What can hang from each mark:
j219: j564
j27: j857
j785: j32 j721
j32: j785
j777: j279 j721
j857: j32 j564 j721 j940
j721: j70
j564: j219 j857
j70: j940
j279: j777 j857
j419: j857

Each row was made from one small tree. The marks that hang from a mark follow it in brackets, in the order of their numbers. Every link used is in the known rows. Write each row's tree.
Known rows:
j279[j777 j857[j32 j721[j70[j940]]]]: [ -4   9  29  -2 -17 -31 -28   3  19  -8 -11 -16  33  80   0   0  62 -97
  -3  24  40  16   0  17   7  -4]
j32[j785[j721[j70[j940]]]]: [-58  39 -36 -15  16 -45  16 -27   5 -27  -3  24   4  -4  25  54 -14  17
 -37  30  42   3 -24  14  73 -36]
j777[j279[j857] j721]: [ 15  29 -74 -33  43  38  -7  25  21  19 -35  13  39 -74  26  -7 -18 -23
   5 -16  23   5  -1  -2 -42 -62]
j219[j564[j857[j940]]]: [ 18  -7 -41 -25   4 -28  32  15  20  -7  -9  47 -52  15   5  21 -13  31
  27 -26 -24 -19  25   0  20  -2]
j32[j785[j721]]: [-13  28 -11   2  50 -13 -13 -40  23   4 -14  -6  -7 -41  32  75 -18  75
 -28  41  40 -27 -13  -3   6 -14]
j279[j777[j721] j857[j32]]: [ 74  13 -19   6  35   4 -63 -19  45  30 -37 -39  12   6  26  24  48 -47
   8  27  49  12  -9   1 -85 -36]
j777[j279[j857[j721]]]: [-16  14   2 -16  23  32   1  31  12  19 -22   1  54 -40   9 -14  -8 -17
   9 -11   5 -23  24   2 -13  -5]
j721[j70]: [  6  30 -26 -23   4  12  38 -25 -26 -14 -10 -33  43 -14 -14  22 -32  23
 -34  -9  63  10  12   0 -55 -42]
j785[j32 j721[j70]]: [-31  18 -21 -12  33 -37   9 -56 -24  -4  19 -16  20   6   6  62 -12  -9
 -31  18  98  54 -16 -22 -15 -74]
j785[j721[j70]]: [-15  29 -15 -11  13 -22  16 -38 -27  -7  -3 -30  16  -7  -7  45 -11   0
 -22  16  77  31  -8 -12 -29 -46]
j564[j219 j857[j32[j785] j721 j940]]: [-20 -39  11 -19 -10 -56   1  35  -1  12   9  28 -45  23  27   3  20  30
  15  16 -97  -4 -20   3  16  38]
j279[j857[j721 j940]]: [  8  17  42  10  10  -4  11   8  10  15   0   6  -5  31 -12 -36   7 -26
  45   9  -4 -30  13  -7   4  28]
j279[j777 j857]: [ 47  14  10  14  41  14 -17 -20  30  32 -44 -56  34  14   4  11  28  -3
 -18  16  56 -17   5 -12 -80 -33]
j27[j857[j32 j564 j721 j940]]: [ 16 -23  25  35 -21  27  -4 -27   3 -15  30  14 -60  32 -25 -51 -21   9
  38   3 -45 -33  15 -23  56  90]
j219[j564[j857]]: [ 20  12 -47 -30  17  -3  24  11   2 -11 -30  25  -8 -18  14  35 -20  51
   2 -29   2 -13  32   9  -9 -23]
j857[j32 j564[j219] j721 j940]: [  7 -40  75  28 -46   3 -18  13  -4  37  44  -6 -50   1 -26 -29   4  25
  24  23 -44 -12  -9 -12  24  71]
j564[j219 j857[j721 j940]]: [-12 -30   1 -26 -27 -44  43  34 -32  34   6  26 -45  29  -3 -29   8  15
  29  -5 -47  12 -10 -29  -2  34]
j419[j857[j32 j940]]: [ 47 -18  -8   4 -23 -27  -5 -23  33  13  31   5 -11  23 -24  14  11  -9
  13  -6  18 -23  11 -34 -46  15]
j857[j32[j785[j721]] j564[j219] j940]: [-14 -36  54  36  -2 -34 -46  -7  27  26  36  -8 -68 -22   8  22   3  56
  -7  57 -52  -8 -45  -9  45  15]
j857[j32 j564 j940]: [ 34 -23  28  28  -8  26 -33 -43  12   7  31 -13 -69   9 -34  22 -29  26
  19  15  19 -19  10  -6   9  41]
j857[j564[j219] j721[j70]]: [-37  -4  53  12 -40  26  35  26 -60   8  16 -36  48 -34 -21 -52   0  37
 -39  -5 -15  31 -16   7 -10  11]
j777[j279 j721]: [  7  18 -94 -45  21  33   1   3  18  24 -20  21  16 -93  23  29 -36  26
 -10 -13  42  -3  12 -15 -37 -29]
j857[j32 j940]: [ 48  -9  -3  -7   0 -14 -20 -37  31  16  15  -1 -56  18 -22  42 -23  15
  33  23  33 -30  18 -15 -24  15]
j219[j564[j857[j32]]]: [ 41  -5 -39 -28  10  -9 -15   2  14 -13 -17  22 -23  -4  15  63 -12  23
  20 -14  -2  -8  34  15 -17 -17]
j777[j279[j857[j940]] j721[j70]]: [-19  19 -73 -32  10  -5  22  37  12 -10 -15  22  40 -27   8 -42  -1 -77
   4 -34  -6  38 -14  -1 -24 -76]
j219[j564[j857[j32[j785] j721]]]: [-13   3 -10 -18  14 -14 -15  26  24 -38 -17  41   4 -14  47  52  11  48
   6  -8 -63 -26  25  47  41  36]

Write each row's tree:
[-20  32  34  11  23   1 -10  10  -6 -41 -19 -24  78   6  19   2  19 -31
 -19  13 -27   0  -8  48 -10 -19]
j279[j857[j32[j785] j721[j70]]]
[-32   4 -27 -42 -40 -43  15  31 -11 -49   3  63  -9  46   9  22  15 -49
  23 -24  -9  19  27  35  79  10]
j219[j564[j857[j32 j721[j70[j940]]]]]
[ 11 -18 -38 -18  27 -34 -11 -20  14 -17  -6  20 -69  32  19  47 -18  25
  20   7 -35 -17  -3   6  -1  14]
j564[j857[j32[j785] j940]]
[-44  19  -4 -24   7  21  24  38 -18 -12 -18 -12  94 -26   1 -29   1 -55
 -19 -24   6  13  15  19 -24 -36]
j777[j279[j857[j721[j70]]]]
[-23 -13  76  51 -16   5   1   8  -8 -10   1 -47  27  66 -23 -61  59 -55
 -14  -9  -3  22 -14  12   2  31]
j279[j777 j857[j564 j721[j70] j940]]
[ 12 -44  18 -23 -32 -53   5  29 -17  31  19  17 -64  45  -3  -9  18 -10
  48  10 -51  12  -4 -22 -12  39]
j564[j219 j857[j32 j721 j940]]
[ 14 -15  18  40 -22  21  22 -24  -1   9  33   2  -4  -2 -35 -31  -5  32
  -8 -31   4 -21   1 -34  -7  37]
j419[j857[j564 j940]]
[ 29 -17  51  54  20  20 -28 -19  28  28 -12 -45 -24  39 -19 -30  29  -4
  -4   9  12 -14 -11 -13 -19  13]
j279[j777 j857[j564 j940]]
[ -3  -5  69  50  35  -1 -59   5  10  20  -1 -39  -5 -39  23   3  16  23
 -15  57 -46   4 -53  13  11 -38]
j279[j857[j32[j785[j721]] j564[j219]]]
[ -3   0  -3  15  36  70 -13   8  -1  14 -20 -23  27 -60 -10 -24 -37  11
 -11 -20   6 -17  10   6 -14 -28]
j777[j279[j857[j564]]]
[-32  -1   9  24 -28  29  61  -7 -36 -42  20   5  -1  29 -27 -90 -19  -3
  -3 -28 -46   2   1 -13  49  51]
j27[j857[j564 j721[j70] j940]]
[ 32   5 -13  -4  -2  26   4 -28   4 -12  -3   8  -1   5   2  -5 -24  14
  17  14  -5 -38  29 -20  -8  41]
j27[j857[j32 j721]]
[ 37 -24  36  20 -15  31 -27 -12 -12  36  18 -39 -20 -45 -18   6 -24  59
 -11  25   2  -6 -10  -9 -39  -1]
j857[j32 j564[j219]]
[ 41 -40   6  22 -27  12   7  -4  10  22  27  -4 -58  -2 -24 -64 -25  35
   9  17 -74 -23 -16 -42  11  14]
j27[j857[j32 j564[j219] j940]]
[ 18 -17 -14   2   8  42 -48  48   8  42  -7 -11  19 -88  14 -43  -2 -21
   3  -2 -40  30 -29   3 -38 -54]
j777[j279[j857[j32 j564[j219]]] j721]
[-28   3 -30 -39 -31 -36  12  -7 -48 -33   3  32 -26  70  -4  22   4 -65
  28  -9  24  34   7  11  35  17]
j564[j857[j32 j721[j70[j940]]]]
[-32  32 -30 -21  -6 -39  20 -34 -13  -8   6  15 -18  15  -8  47 -15 -23
  -7  24  90  23  -9 -10  45 -39]
j785[j721[j70[j940]]]
[-34  19 -20 -35 -16 -15  48  35 -37 -46 -19  23  45   7  13   8   9   3
  -9 -44 -20  25  29  31  13  -3]
j219[j564[j857[j721[j70]]]]
[ 34 -30  26  39 -28  11 -19 -30  14   4  43  -6 -27  14 -36 -13   5   5
   4 -17   2 -17   3 -26 -14  41]
j419[j857[j32 j564 j940]]
[-42  -1  40  39 -25  20  -3  -2 -23 -47  26 -18  88 -14   3 -15  28  14
 -57 -25 -36   9 -13  30   5  42]
j419[j857[j32[j785] j564 j721[j70]]]
[-50  22 -35 -45 -31 -32  55  41 -21 -44  -8  70  12  33   8   3   7 -24
   8 -40 -11  17  24  32  84   7]
j219[j564[j857[j721[j70[j940]]]]]
[  3  18 -37   7  36  75 -22  18   1  12 -25   4  27 -84  13 -35 -25  -9
  -2 -24   5  13  -8   6 -16 -37]
j777[j279[j857[j564]] j721]
[-36   9  53  36 -16  21  -1   6 -13  -9  -9 -25  36  57 -15 -49  48 -61
 -21  -2  28  21 -15  19  41  19]
j279[j777 j857[j564 j721[j70[j940]]]]
